What can hang from each mark:
Q31: Q771 Q780
Q265: Q31 Q487
Q94: Q487 Q780
Q834: Q94 Q243
Q487: Q265
Q811: Q771
Q780: Q31 Q771
Q243: Q771 Q780
Q771: Q243 Q834

Each row was made from one small tree. The marks that hang from a mark follow it in brackets, in the order of their numbers. Every link used is in the known rows. Write each row's tree.
Known rows:
Q834(Q94(Q780) Q243): [-4.05 -0.04 -3.80 -3.44 -0.23  0.83  0.78 -2.26  2.15 -1.80  3.16  3.23
 -0.83 -0.62 -3.37 -2.72  0.54 -2.43 -1.86  7.69  1.30  2.39 -2.17]
Q834(Q94(Q487) Q243(Q771 Q780(Q31))): [ 1.01 -1.84 -2.57  0.18  2.50 -0.51  1.05  0.11  1.05  2.04  5.58  4.48
 -0.05  0.30 -2.93  0.07  1.11 -3.29 -3.03  5.74  3.12  1.61  5.71]
Q265(Q31(Q771(Q834(Q94 Q243)) Q780) Q487): [ 0.30  1.43 -2.91 -3.13 -2.91  0.54  3.37  2.21  3.86 -1.49  1.03  3.17
 -1.53  4.45  3.16  2.87 -0.46  2.63  1.19 -0.37  3.35  1.50  1.24]
Q31(Q780(Q771(Q243))): [-5.14 -0.42 -0.02 -2.71 -1.52  1.39 -0.33 -0.41 -1.92 -0.29 -3.54 -2.65
 -0.17 -1.48 -3.71  0.74 -2.20  0.71  3.39 -1.60 -0.61 -1.33  5.43]
Q94(Q780(Q31 Q771)): [ 1.02 -0.52  2.44 -1.10  1.44 -0.78 -1.17  1.87 -0.55  2.56 -1.08 -1.32
 -2.93 -4.00 -2.82 -3.43  0.46  0.27 -2.07  5.37 -3.80 -0.81  1.42]
Q94(Q780(Q771(Q834(Q243)))): [-0.94 -0.82  0.47 -0.42 -1.03  3.66 -1.06  0.26 -0.92 -0.33 -1.00  0.40
 -2.82 -0.89 -0.69  0.70  1.57 -0.53 -2.75  4.58 -2.90  2.52 -1.44]
Q487(Q265(Q31(Q771 Q780))): [ 0.18  0.57  0.17 -1.34 -1.61 -0.50  4.53  2.43  3.09 -2.05 -2.86 -5.40
 -0.43  0.68  1.50  0.16 -3.90  0.63  4.40 -4.50  0.13 -7.62 -0.81]
Q780(Q31 Q771(Q243 Q834)): [-0.23  0.78  2.09  2.63  1.42 -0.74 -3.35 -0.12 -2.31  3.62 -2.69 -0.54
  2.01 -0.67 -0.14  0.17  2.30  0.92 -0.15 -1.09 -3.97  2.68  3.52]
Q487(Q265(Q31(Q780(Q771)))): [ 0.00 -1.16  1.56 -3.64 -0.95  0.05  3.62  3.08  1.70 -1.08 -3.97 -5.67
 -2.90 -0.71 -0.66  2.52 -6.41 -1.02  2.82 -2.00 -2.57 -5.86  2.46]
Q811(Q771(Q243(Q780) Q834)): [-3.01  0.34 -0.45  4.83 -0.43 -0.20 -0.65 -2.39 -3.11  0.12 -5.31  0.01
  1.89 -0.65 -3.31 -5.12 -0.24  2.38  1.94 -1.89  1.49  0.83 -4.10]
Q31(Q771(Q834(Q243)) Q780): [-3.57  0.17 -1.42  1.63 -3.39  3.02  1.29  0.45  0.48 -0.43 -1.80 -1.54
  1.99  1.79  1.27  2.21  3.25  0.41  2.83 -3.17  1.10 -0.24 -1.68]
Q94(Q487(Q265(Q31)) Q780(Q771(Q834))): [ 6.98 -1.44  4.71 -1.59  0.21  1.32 -0.09  2.96  0.13 -3.28 -0.10 -1.94
 -4.69 -0.66  3.86  3.52 -5.12  0.72 -1.91 -1.43 -3.38 -2.65 -4.87]
Q780(Q31 Q771(Q243 Q834(Q94))): [ 0.06  0.70  0.49  1.60  1.35 -2.15 -2.34 -0.56 -1.16  4.31  1.22  0.87
  1.10  0.35  0.90  1.58  3.24 -0.97 -1.80 -0.51 -2.55  4.72  5.04]
Q811(Q771(Q243 Q834)): [-5.26  0.74  0.44  2.41  0.22 -0.78 -0.96 -2.27 -1.72 -1.71 -4.18 -0.12
  2.76  0.54 -3.21 -0.90 -1.18  2.56  2.60 -4.40  0.47  2.61 -5.43]
Q31(Q771(Q243 Q834) Q780): [-2.99  1.33 -0.35  2.78 -2.94  1.48 -0.32 -1.06 -1.32 -0.62 -2.31 -2.48
  2.38  0.90  1.68  0.17  1.91  3.42  4.76 -5.91  0.71 -1.24 -1.14]
Q780(Q31 Q771(Q243 Q834(Q94(Q487(Q265))))): [ 4.41 -0.47  3.00 -0.27  2.14 -3.11 -2.14  0.24 -1.17  2.64  3.19 -0.42
  2.25  1.54  4.81  7.28  1.06 -2.30 -1.58 -4.82 -1.16  2.13  3.69]
Q243(Q780(Q31)): [-0.78 -0.56 -0.68  4.08  1.40 -1.79 -0.79  0.23 -1.19  3.75 -2.37 -0.58
  2.09 -3.37 -4.05 -8.78  0.24 -0.73  0.75  4.21 -0.45 -1.50  0.10]
Q811(Q771(Q243(Q780) Q834(Q94(Q487(Q265))))): [ 1.61 -1.08  0.62  1.69  0.10 -2.69  0.65 -2.01 -2.05 -1.14  0.70 -0.07
  2.22  1.83  1.56  2.01 -1.18 -0.71  0.65 -5.79  4.28  0.45 -4.01]
Q487(Q265(Q31(Q771(Q243 Q834) Q780))): [ 1.55  2.44  0.07  0.76 -1.81  0.29  2.07 -0.11  1.31 -1.81 -4.33 -3.72
  1.27  2.27  5.41  1.97 -1.35  2.37  4.63 -7.00 -0.51 -5.48 -1.25]
Q834(Q243(Q780)): [-4.83 -0.58 -3.77  1.33 -0.29  2.14  0.18 -1.57 -0.39  0.38 -2.38  1.02
  2.50 -1.44 -5.15 -6.42 -0.21 -2.05  0.61  5.30  1.80 -0.07 -0.07]
Q834(Q94(Q487(Q265)) Q243): [-2.73 -1.45 -1.82 -4.26  1.02 -1.15  1.18 -0.91  2.29 -2.40  5.14  0.83
  3.46  2.11 -0.05  5.16 -2.54 -5.34 -0.36 -0.88  3.48  1.10 -1.12]
Q94(Q487(Q265) Q780(Q771(Q243))): [ 1.89 -0.94  2.80 -4.82  1.07  0.50 -1.59 -0.69 -1.85 -2.75  0.35 -1.91
 -1.29 -1.95  0.81  2.59 -3.73  0.05 -0.24 -1.11 -0.57 -2.49  0.47]

Write each row's tree:
[-0.26  1.05 -0.99  6.30 -1.13  1.40 -1.45 -1.74 -2.62  1.33 -2.04 -1.20
  2.88 -0.52  0.98 -5.56  2.48  3.08  2.32 -2.75  1.45 -0.57 -0.86] | Q31(Q771(Q243(Q780) Q834))
[-3.46 -1.50 -1.86 -0.10 -0.52  2.85  0.37  0.35 -1.18  1.40 -2.52 -0.58
 -0.30 -1.83 -5.05 -3.28 -0.38 -2.24 -0.91  4.76  0.12  0.21  4.83] | Q834(Q243(Q780(Q771)))
[ 1.01 -0.76  1.21 -1.80  1.30 -2.22 -0.26  1.55  0.65  3.15  2.85  0.22
 -3.73 -2.93 -1.91 -2.23  1.55 -1.44 -3.73  5.98 -2.53  1.08  2.79] | Q834(Q94(Q780(Q31 Q771)))
[ 5.01 -3.90  2.54  2.26 -0.37 -1.00  0.35  2.08 -2.34  1.78  4.44 -2.49
 -1.00 -0.12  3.19  3.25 -1.79 -3.06 -1.48 -3.22  1.12  0.39  0.00] | Q243(Q780(Q771(Q834(Q94(Q487(Q265))))))
[ 1.16 -0.82 -1.33 -3.48  2.64 -0.13  0.38 -0.13  2.30 -0.54  6.83  4.99
 -2.73  0.00 -2.03  2.19  1.04 -2.08 -3.74  7.04  1.36  2.13  2.10] | Q834(Q94(Q487 Q780(Q31)) Q243(Q771))
[-1.08  0.38 -1.96  3.15  0.19 -2.25  1.27 -1.02  0.67  3.92 -1.79  3.09
  1.38  1.26 -1.61 -2.19  5.09 -2.47 -2.63  3.38  1.36  3.27 -1.08] | Q811(Q771(Q834(Q94 Q243(Q780(Q31)))))
[ 7.12 -2.10  1.76 -0.32  1.75 -0.45  2.54  1.54  2.43 -3.52  6.78  0.75
 -5.33  1.05  3.34  4.12 -5.24  0.11 -2.26  0.64  0.04 -0.96 -5.25] | Q243(Q771(Q834(Q94(Q487(Q265(Q31)) Q780))))
[ 2.21  2.32  1.40 -1.12  1.17 -0.33 -3.14 -1.07 -0.33 -1.35  0.42  1.98
  0.97 -1.39  1.16 -2.29  2.39  3.16  0.00 -0.33  0.48 -2.31 -0.21] | Q94(Q487 Q780(Q31(Q771(Q243))))
[ 2.28 -1.34  2.76 -0.14 -1.55  0.64  2.62  3.36  0.55 -0.34 -4.10 -5.29
 -2.71  0.43  2.57  4.17 -4.37 -0.43  2.33 -3.67 -3.73 -4.12 -0.27] | Q487(Q265(Q31(Q780(Q771(Q834)))))
[ 0.89  1.48 -0.98 -0.21 -2.41  1.75  3.74  1.41  3.42 -1.80 -3.78 -3.04
  0.82  3.52  4.67  3.53 -0.05 -0.51  2.71 -3.99 -0.52 -4.68 -1.65] | Q487(Q265(Q31(Q771(Q834(Q243)) Q780)))
[ 2.57  2.13  0.01 -2.30  0.88 -1.87 -1.91 -1.39  0.96 -0.60  4.61  3.10
  0.28 -0.29  1.85 -1.00  2.96  1.49 -1.72  0.51  1.86 -0.24  1.20] | Q834(Q94(Q487 Q780(Q31(Q771(Q243)))))
[-0.88  1.24 -2.74  2.62  0.37  0.22  0.37  0.26  0.99  3.66 -2.45  0.51
  2.78 -0.67 -1.47 -6.02  5.16 -0.91 -0.39  3.68  1.00 -2.14  3.75] | Q834(Q243(Q780(Q31(Q771))))
[-2.73 -0.40  1.23  1.98 -0.03  1.35 -2.62 -0.75 -2.88  0.47 -1.75 -1.33
  1.04 -0.50 -0.94  0.76 -0.72  1.27  0.96 -2.60 -2.34  2.96  1.28] | Q780(Q771(Q243 Q834))
[ 2.90 -0.66  3.42  2.38  0.71 -0.25 -2.08  1.91 -1.48  3.07 -1.30 -1.01
 -2.91 -3.00  0.33 -1.87  2.52  0.97 -2.58  3.73 -5.15  0.92 -1.79] | Q94(Q780(Q31 Q771(Q834)))
[-5.02  0.65 -0.90  1.35  0.26 -2.06  0.07 -2.49 -0.67 -0.99  0.24  1.16
  1.96  1.63 -2.20  0.43 -0.22  0.94  1.03 -3.88  1.80  4.73 -4.08] | Q811(Q771(Q243 Q834(Q94)))
[-2.32  0.03 -0.88 -3.72  0.14  0.16 -0.66 -1.59 -0.54 -0.67  2.44  0.95
 -3.22 -1.98 -2.53 -1.62 -0.87  0.29 -1.66  4.15 -0.47  1.80  3.44] | Q834(Q94(Q780(Q771(Q243))))
[ 5.14 -2.31  2.63  3.73  0.19 -1.41 -1.91  2.16 -2.31  4.22  3.57  0.96
 -1.08 -0.93  1.20  0.34  1.95 -1.99 -3.38  0.08 -0.31  2.79  2.47] | Q243(Q780(Q31 Q771(Q834(Q94(Q487)))))
[ 0.45 -1.62 -2.23 -6.13  0.37  0.73  5.22  1.21  4.63 -3.89  4.10  0.68
 -2.34  3.18  0.03  7.97 -5.86 -3.59  0.40 -0.13  2.84 -2.72  3.12] | Q834(Q94(Q487(Q265(Q31(Q780)))) Q243(Q771))
[-2.99  2.78 -1.92 -1.84 -1.92  1.65  1.40 -0.54  1.94 -3.31 -4.25 -1.38
  0.03  0.62 -0.77 -2.18 -2.55  3.43  4.51 -3.21  0.64 -4.57  2.40] | Q265(Q31(Q771(Q243) Q780))
[ 1.36  2.42 -2.58 -0.84  0.26 -0.03  0.58  0.44  0.60 -1.17 -3.07  2.21
  0.17  0.22 -1.24 -8.01 -3.73  6.27  2.88  0.93  3.53 -2.51  4.08] | Q265(Q31(Q771(Q243(Q780))) Q487)
[-2.48  0.98  0.90 -0.64  2.18 -1.08 -2.40 -0.21 -1.20  2.59 -2.80 -0.61
  1.88 -1.85 -3.23 -1.33  0.67  0.16  0.35  0.83 -2.82  0.72  6.39] | Q780(Q31 Q771(Q243))
[ 2.36  0.33 -0.25 -0.71  0.47  0.08 -2.03 -1.00  1.06  0.08  4.32  5.36
  0.21  0.78  2.06  1.79  4.14 -2.09 -4.26  4.58 -0.08  3.84 -4.03] | Q771(Q834(Q94(Q487 Q780(Q31)) Q243))
[-6.22 -0.23 -0.82  1.33 -0.42  0.58  0.84 -0.74  0.34 -1.58 -3.51  0.56
  2.17  1.49 -3.75  1.02  0.42 -0.33  0.85 -1.38  0.55  3.47 -5.97] | Q811(Q771(Q834(Q243)))
[ 4.48  0.65  1.34 -0.29 -0.47 -0.89 -0.76 -1.34 -0.11 -2.22  5.49 -0.11
  0.45  1.67  6.94  3.65  1.37  1.05 -0.41 -4.96  2.41 -0.55 -4.62] | Q31(Q771(Q243 Q834(Q94(Q487(Q265) Q780))))
[-1.01  0.83 -1.50  1.04 -0.09  0.02 -1.80 -3.54 -0.84 -0.98  2.73  2.51
 -0.36 -0.58  0.36 -2.99  0.87  0.95 -0.65  2.47 -0.15  3.38 -4.49] | Q771(Q243 Q834(Q94(Q780)))
[ 3.51  1.29  1.46  0.97 -0.39  1.69 -2.17  0.52  0.57 -0.57  1.00  2.70
  0.68  0.69  3.71  1.02  5.75  0.96 -2.46  0.75 -0.30  0.35 -3.85] | Q94(Q487 Q780(Q31(Q771(Q834(Q243)))))
